Each row was made from one walk, in order. Every step used is in the known rows, and no mark comes twice. Write each row's walk.
Known rows
z -> n -> c -> j: [-2.931 -0.527  0.289  0.660 -0.394  1.134 -1.045 -0.060  0.565 -0.161
 -0.109 -0.667  0.539  0.477  0.450  0.950  0.008 -1.576 -0.015 -1.320
 -0.736 -0.230  1.002 -0.551 -0.780 -0.606 -0.001  0.694]
v -> j -> n -> h -> x: [-0.865  0.936 -1.030 -0.549 -1.394 -0.027  0.414 -0.168 -0.338 -0.660
  1.500  0.614 -1.485  5.047 -0.899 -1.306  0.032  2.286 -0.942  0.057
 -2.052  0.481  0.612 -0.792 -0.080  1.057 -0.347 -0.417]
c -> j -> n -> z: [-0.459  0.599 -0.401 -0.434 -0.183  0.308 -0.249  0.927  0.534  0.223
 -0.512 -0.910  0.029  0.509 -1.252 -0.089 -0.868 -1.838  0.484  0.486
  0.593  0.019  0.738  0.247  0.128 -0.404 -0.028  0.338]
j -> v: [ 0.378 -0.085 -0.396  2.440  0.582 -1.329  0.931  0.788 -0.149  1.512
 -0.029  0.198  0.253 -1.717  0.236 -1.786  0.074 -0.700  0.007 -0.683
  1.579  0.262  1.353 -0.033  0.095  0.726 -0.113 -0.163]
j -> n: [ 0.144  0.416 -0.494  2.410  0.112 -1.620  1.151  0.095  0.082  0.352
  0.167 -0.416  0.499 -0.015 -0.065 -0.751 -0.077  0.470  0.497 -0.294
 -0.291  0.568  1.183 -0.657  1.185  0.751  0.041  0.654]
n -> c -> j -> v: [-0.325 -0.021  0.310  0.563  0.166  0.215 -0.999  0.491  0.559  0.086
 -0.674 -0.222  0.216  1.307 -0.191 -0.880 -0.755 -2.554 -0.444 -0.775
  1.880 -0.111  1.256 -0.088 -2.354 -1.036  0.198 -1.317]
f -> x -> h -> n -> c -> j -> v -> z: [ 1.406 -0.497  0.894 -0.975  0.533  0.570  0.261  0.443  0.354 -1.088
  0.076  0.297  0.021 -1.477  0.648  2.493 -0.855 -2.970 -0.492  0.234
  1.142  0.311 -2.531 -0.274 -1.488 -1.383  0.784 -1.769]
v -> z -> n -> h -> x -> c: [-1.348 -1.250 -0.552 -1.770 -1.817  1.364 -0.200 -0.533 -0.368 -0.118
  0.839  0.876 -0.407  1.240  0.249  1.830  0.340  2.382 -0.290 -0.259
  0.645  0.293 -1.549 -0.700  0.143 -0.656 -0.280 -0.284]
j -> v -> z -> k: [ 0.595  0.253 -0.518  1.866  0.791  0.202  1.722  0.668 -0.025  0.134
  0.124  0.610 -0.242 -0.415  1.407  0.659  0.831  1.125  0.713 -1.840
  3.480  0.816  0.297  0.416 -0.413  0.721 -0.529  1.440]
c -> j -> n: [-0.698  0.799 -0.387  1.015  0.544 -0.766  0.025  0.405  0.472  0.044
 -0.518 -0.701  0.327  1.439 -0.375 -0.567 -0.062 -1.143  1.065 -0.936
 -1.005  0.287  1.145  0.140  0.008  0.439  0.209  0.687]
h -> x -> f: [-0.571  0.018  0.065 -0.761  0.424 -2.139 -1.558 -0.982 -0.944  0.784
  0.074  0.911  0.586 -0.310 -0.103 -1.280 -0.551  3.680 -0.278  0.900
  0.095  0.135  0.576 -0.637  0.633  0.774  0.134  0.429]
h -> x -> c: [-0.227 -0.052 -0.187 -0.729  0.375 -2.122 -0.590 -0.721 -0.705  1.733
 -0.024  0.367  0.504 -0.612 -0.778  0.107 -0.215  4.682 -0.661  1.040
  0.749  0.002  0.678  0.519  0.426  0.760  0.047 -0.287]
v -> j -> c -> n -> z: [-0.318 -0.324 -0.207 -0.842 -0.284  0.719 -0.017  0.529 -0.035 -1.427
  1.083 -0.340 -0.802 -1.946  0.009 -1.878  0.420 -1.076  0.560 -0.064
 -2.639 -0.570  1.093  0.050  0.282  0.387 -0.520  1.479]
f -> x -> c -> j -> v: [ 0.507  0.670  0.317  0.771  1.093 -0.697 -1.175 -0.306 -0.074 -0.414
  0.033 -0.486  0.760 -2.486 -0.207  1.021 -0.409 -3.998 -0.381 -0.473
  2.143  0.403 -0.341  0.891 -2.638  0.146  0.419 -1.604]
v -> j -> c -> n: [-0.592 -0.151 -0.168  0.546  0.431 -0.346  0.248 -0.023 -0.117 -1.695
  1.042 -0.118 -0.584 -1.084  0.868 -2.439  1.131 -0.484  1.074 -1.223
 -4.191 -0.318  1.471 -0.018  0.190  1.118 -0.313  1.811]
h -> n: [ 2.015 -0.416  0.028  1.654  0.559 -1.410  1.496  0.186 -0.364  2.496
 -0.389 -0.134  0.213 -1.817  0.452 -1.143  0.261  1.612  0.983  0.784
 -1.365 -0.092 -0.059 -0.345  2.439  0.930  0.214  0.952]
c -> j -> v -> z: [-0.203 -0.209 -0.345  0.459  0.893  0.563 -0.123  1.143  0.326  0.665
 -0.562  0.057 -0.185 -0.118  0.370 -1.146  0.319 -2.303  1.192 -1.405
  1.308  0.329  0.013  0.430 -1.294  0.008  0.057  0.323]
f -> x -> c -> j -> n -> z -> k: [ 0.444  1.769  0.197 -0.551  0.393  0.299 -0.671 -0.617  0.256 -1.989
  0.266 -1.041  0.476 -0.999 -0.746  4.132 -0.726 -1.836 -0.535  0.165
  3.282  0.555 -0.488  1.237 -1.859 -0.120 -0.067 -0.169]
f -> x: [-1.832  0.823  0.684  2.629  2.081 -0.725 -0.263 -0.555 -0.370  0.398
  0.431 -0.396  0.719 -5.252 -0.231  0.360  0.588  0.585 -1.430  0.849
 -0.484  0.622 -0.256 -0.461  0.596  1.107  0.444  0.171]
n -> c -> j -> v -> z -> k: [-0.304  0.343  0.193  0.150  0.404  1.489 -0.305  0.385  0.675 -1.099
 -0.451  0.056 -0.270  2.425  0.790  1.197 -0.058 -0.951  0.194 -1.742
  3.483  0.393  0.449  0.358 -2.812 -0.933 -0.167  0.120]
h -> n -> z -> k: [ 2.163  0.462 -0.044  0.062  0.083  0.115  1.937  0.497 -0.194  1.768
 -0.298 -0.222 -0.323 -1.608  0.046  1.383 -0.062  2.793  0.110  1.349
  1.788 -0.133 -0.159  0.544  2.423  0.524 -0.488  1.804]
c -> j: [-1.680  0.526  0.161  1.351  1.478 -0.369 -0.660  0.439  0.285  1.200
 -0.923 -0.489  0.536 -0.287 -0.649 -1.500  0.416  0.731 -0.225 -0.552
 -0.926 -0.143  0.699  0.884  0.439  0.722  0.191 -0.039]
v -> j -> c: [-1.169  0.010 -0.243  1.366  0.514 -1.288  0.380  0.293 -0.075 -1.518
  1.561  0.094 -0.237 -1.941  0.408 -2.416  0.942  2.412 -0.033 -2.411
 -2.475  0.204  2.151  0.222 -0.566  0.971 -0.260 -0.249]
j -> v -> z: [ 0.602 -0.751 -0.482  1.893  0.479 -0.101  0.933  0.973 -0.091  1.047
  0.043  0.498 -0.081 -1.598  0.787 -1.300  0.269 -0.692  0.628 -0.811
  2.301  0.573 -0.200 -0.363 -0.322  0.247 -0.096  0.302]
c -> n: [-0.224  0.005  0.156  1.608  1.043 -0.019  0.127 -0.191 -0.171  1.340
 -0.856 -0.390  0.401 -1.108  0.208 -1.875  0.731 -0.888  0.543  1.582
 -2.202 -0.563 -0.143 -0.142  2.418  1.134 -0.055  2.491]
h -> n -> c -> j: [ 1.556 -0.334  0.578 -0.101  0.107 -0.009 -0.101 -0.036  0.312  1.215
 -0.916 -0.505  0.040  0.840  0.069 -0.251 -0.553 -0.490  0.654  0.616
 -0.926 -0.420 -0.012 -0.393 -0.007 -0.688  0.477 -0.145]

Write each row's walk
[-0.265  0.902 -0.395 -2.476 -1.278 -0.378 -1.483 -0.738 -0.093 -1.430
 -0.174  0.558 -0.291  5.143 -0.864 -0.449 -0.901 -0.195  0.351 -0.158
 -0.720  0.304  0.115 -0.761 -0.903 -0.624  0.197 -1.303] => c -> j -> n -> h -> x -> f
[ 0.604  0.198  0.864  1.241  1.367 -1.433  1.107  0.003 -0.256  0.417
  0.241  0.217  0.808 -4.078  0.004  1.447 -0.127  1.441 -1.523  1.235
 -1.036  0.188 -1.881  0.118  1.784  0.626  0.672 -1.320] => f -> x -> h -> n
[ 0.824 -0.010  0.852 -0.046  0.796 -0.507  0.804  0.465 -0.150  0.601
  0.251 -0.031  0.504 -5.000 -0.735  2.021 -0.838  0.784 -2.193  2.478
  0.464 -0.091 -2.234  0.332  1.971 -0.185  0.450 -1.481] => f -> x -> h -> n -> z
[-0.349 -0.302 -0.005 -0.841 -0.901  1.983 -0.955 -0.376  0.059 -1.950
  0.807 -0.002 -0.041 -0.687  0.399  2.773 -0.054 -5.106 -0.194 -1.374
  2.260  0.554 -2.029 -0.085 -3.029 -1.063  0.140 -1.848] => f -> x -> c -> j -> v -> z -> n -> h
[ 0.784 -0.978 -0.682 -0.906 -2.012  1.489 -0.630  0.353  0.364 -0.716
  0.059  0.304 -0.023  3.092  0.273  0.612 -0.268 -3.513  0.640 -2.208
  2.887 -0.011 -1.060  0.657 -2.450 -1.222 -0.268 -2.157] => x -> c -> j -> v -> z -> n -> h
[ 2.451 -0.354  0.318 -1.048 -0.216  0.402  1.454  0.994  0.709 -0.724
 -0.561  0.745 -0.247  3.180  1.059  2.304 -0.587  0.870  0.134 -1.284
  2.579 -0.056 -1.393  0.990 -0.773 -1.116  0.034 -1.170] => x -> h -> n -> c -> j -> v -> z -> k
[ 0.460  0.160  0.091  0.957  0.493 -1.107 -1.303 -0.117  0.275  0.738
 -0.877 -0.565  1.106  0.641 -0.748 -0.901 -0.376  0.546 -0.259 -0.648
  1.405 -0.329  0.245  1.776 -0.834  0.315  0.118 -1.864] => x -> c -> j
[ 1.720 -0.246 -0.003  0.351 -1.096  0.523 -0.808 -0.851 -0.057  0.220
 -0.682  0.003  0.364  2.368 -0.725 -1.437 -0.114 -0.517 -0.748  1.530
  0.404 -0.777 -1.388  0.663  0.602 -0.111 -0.167 -1.799] => x -> c -> n -> h
[-0.231 -0.165 -0.224 -2.841 -1.393 -0.030 -1.302 -1.042 -0.687 -3.112
  1.456  1.091 -1.207  2.431  0.473 -2.281  0.359  0.346  0.470 -0.509
 -3.689 -0.365  0.488 -0.899 -0.718  0.050 -0.313  0.221] => v -> j -> c -> n -> h -> x -> f
[ 0.725  0.484  0.655  0.445  0.045  0.836 -1.175 -1.470 -0.338 -0.966
  0.015 -0.242  0.517 -1.371 -0.559  0.676  0.015 -2.544 -1.418  1.986
 -0.113 -0.142 -2.214  0.017 -0.096  0.002  0.261 -1.342] => f -> x -> c -> n -> h
[-1.468  0.178  0.695  0.862  0.712  0.375 -1.550 -0.072  0.627  0.165
 -0.852 -0.581  0.589  0.930 -0.703 -0.927 -0.512  0.262 -1.097 -0.149
  0.442 -0.252  0.839  0.133 -1.266 -0.680  0.328 -1.100] => n -> c -> j
[-0.562  0.003 -0.242 -0.344 -0.687  0.801  0.160 -0.126 -0.074 -2.374
  1.198  0.294 -1.055  0.961  0.250 -2.553  1.122 -0.316 -0.059 -1.078
 -4.079 -0.378  0.669 -0.238 -0.073  0.336 -0.390 -0.097] => v -> j -> c -> n -> h
[-0.425  0.284  0.202 -1.247  0.266  0.527  0.968  0.023  0.061 -1.730
  0.137 -0.397 -0.253 -3.677  0.522  1.141  0.812  0.707  1.025 -0.157
 -0.651 -0.307  1.366  0.246  1.163 -0.370 -0.545  2.427] => j -> c -> n -> z -> k
[-1.246  0.248 -0.010 -1.833 -0.323  1.053 -0.101 -0.729 -0.588  0.924
 -0.512  0.581 -0.934  1.854 -0.742 -0.843  0.721  1.343 -0.717  2.671
 -2.970 -0.498 -0.798 -0.814  2.181  0.316 -0.078  1.173] => c -> n -> h -> x
[ 1.697 -0.392  0.036  1.203  0.185 -0.710 -0.681 -0.663 -0.114  0.789
 -0.860 -0.465  0.990  0.004 -0.048 -1.280 -0.055 -0.875  0.330  1.318
  0.263 -0.744 -0.543  0.765  0.951  0.690 -0.105  0.470] => x -> c -> n
[-0.503 -0.479  0.259  0.183  0.730 -0.846  0.642 -0.280 -0.094 -1.263
  0.027 -0.321  0.241 -3.915  0.904 -1.067  1.104 -0.263  1.592 -0.742
 -3.414 -0.292  1.549 -0.463  1.240  0.006  0.079  1.768] => j -> c -> n
[ 0.552 -0.405 -0.147 -3.074 -0.468 -0.219 -1.034 -0.525 -0.661  1.821
 -0.502 -0.109 -0.112 -0.648 -1.212  0.550 -0.733  1.215 -0.035  3.326
  0.560 -0.729 -0.395  0.409  1.369  0.023 -0.230  1.463] => h -> x -> c -> n -> z
[-0.786  0.470 -0.143 -2.481 -0.927  0.001 -1.346 -0.614 -0.252  0.438
 -0.308  0.640 -0.403  3.301 -1.786 -0.133 -0.270  3.445 -1.713  0.686
  0.270 -0.205 -0.377  0.838 -0.586 -0.470  0.070 -2.933] => n -> h -> x -> c -> j
[-0.519 -1.599 -0.394  0.927 -0.965  1.159  0.501  0.558  0.170 -0.182
  0.645  0.251 -0.023 -0.681  1.595  0.879 -0.079 -2.944  0.938 -1.662
  2.325  0.474  0.101 -1.521 -1.442 -0.932 -0.215  0.850] => j -> v -> z -> n -> c
[-0.341  0.654 -0.405  0.637  1.248  0.801  0.635  0.924  0.350 -0.166
 -0.482  0.192 -0.346  1.198  0.926  0.662  0.898 -0.570  1.247 -2.256
  2.376  0.546  0.316  1.053 -1.415  0.481 -0.319  1.240] => c -> j -> v -> z -> k
[-3.338 -0.253 -0.391 -1.178 -1.373  0.782  0.411 -0.372 -0.538  0.657
  0.809  0.719 -0.549  0.521 -0.173  1.102  0.765  2.852 -1.056  0.067
 -1.886  0.145  0.419 -1.153  1.501  0.110 -0.280  0.373] => z -> n -> h -> x
[-0.650  0.983 -0.387  0.164 -0.672  0.439 -0.009  0.233  0.528 -0.746
 -0.342 -0.220 -0.249  3.860 -1.063 -0.760 -0.086 -0.861 -0.064 -0.659
 -1.015  0.226  0.321 -0.110 -0.242 -0.410  0.117 -1.491] => c -> j -> n -> h
[ 2.179 -0.679  0.533  1.123 -0.194 -0.701  0.628 -0.258 -0.021  1.517
 -0.435 -0.235  0.212 -0.612  0.292 -0.495 -0.534  1.027  0.231  1.155
 -0.253 -0.217 -0.021 -1.055  0.828 -0.395  0.337 -0.071] => h -> n -> c
[ 2.312 -0.570  0.003  0.081 -0.342 -0.214  1.162  0.773 -0.256  2.536
 -0.353 -0.363 -0.132 -2.898 -0.550 -0.461 -0.672  0.912  0.201  2.419
  0.489 -0.373 -0.444 -0.127  2.540 -0.029 -0.043  0.586] => h -> n -> z
[-1.272 -0.218  0.126 -3.025 -0.542  0.056  0.443 -0.789 -0.461 -1.612
  0.435  0.631 -0.928 -1.314  0.047 -0.288  1.049  1.697  0.639  0.288
 -4.195 -0.247  0.939 -0.992  1.078 -0.809  0.052  0.566] => j -> c -> n -> h -> x
[-2.277 -1.303  0.148  0.195 -0.251  2.188 -0.870  0.174  0.565 -0.589
  0.103 -0.318  0.140  0.257  0.973  1.384  0.195 -1.106  0.461 -1.357
  0.047  0.166 -0.565 -0.806 -0.861 -1.024  0.042  1.237] => v -> z -> n -> c -> j
[ 0.654  0.653 -1.100 -0.985 -2.078 -0.487 -0.167 -0.471 -0.336 -0.984
  1.503  0.557 -1.060  5.826 -1.002 -0.774 -0.467  2.132 -0.894 -0.144
 -0.399  0.303  0.213 -0.097 -1.074  0.699 -0.427 -1.587] => v -> j -> n -> h -> x -> c
[-0.211  0.735  0.113 -0.021  0.530  1.594  0.521  0.169 -0.042  0.762
 -0.803 -0.512 -0.122 -0.821 -0.186  0.662  0.421  0.131 -0.126  2.176
  0.911 -0.585 -0.242  0.769  2.345  0.722 -0.738  3.241] => c -> n -> z -> k
[ 1.696 -0.555  0.269  1.275  0.334 -2.034  1.741  0.719  0.035  1.739
 -0.428  0.507  0.691 -0.786  0.006 -0.613 -0.243  3.848 -0.818  0.568
 -0.828 -0.398 -1.047  0.749  2.895  0.529  0.285 -1.641] => x -> h -> n
[-1.990 -0.810 -0.052  0.198 -0.825  0.911 -0.497  0.399  0.508 -0.163
  0.043 -0.438  0.200  0.858  0.840  0.972 -0.265 -4.113  0.664 -1.918
  0.586 -0.097  1.455 -0.671 -1.845 -0.895 -0.104  0.586] => z -> n -> c -> j -> v
[ 0.767 -0.089  1.247  0.845  0.844 -0.793  0.423 -0.352  0.030 -0.285
  0.218  0.077  0.851 -3.076  0.016  1.911 -0.792  0.963 -2.112  1.423
 -0.234  0.084 -1.831 -0.418  0.647 -0.431  0.776 -2.112] => f -> x -> h -> n -> c
[ 2.707 -0.118  0.136 -0.904 -0.162  1.094  1.151  0.355  0.394 -0.090
 -0.553  0.011 -0.770  2.364  1.456  1.829 -0.154 -1.458  1.876 -0.974
  1.893  0.230 -0.387 -0.143 -1.433 -0.855 -0.021  1.264] => h -> n -> c -> j -> v -> z -> k
[ 0.038  0.500 -0.522 -2.171 -0.148 -1.753 -0.706 -0.536 -0.236  0.419
 -0.286 -0.139  0.128  2.279 -0.880  1.060 -0.645  1.558  0.923  0.087
 -0.018  0.196  1.022  0.543 -0.667  0.188  0.183  0.270] => h -> x -> c -> j -> n
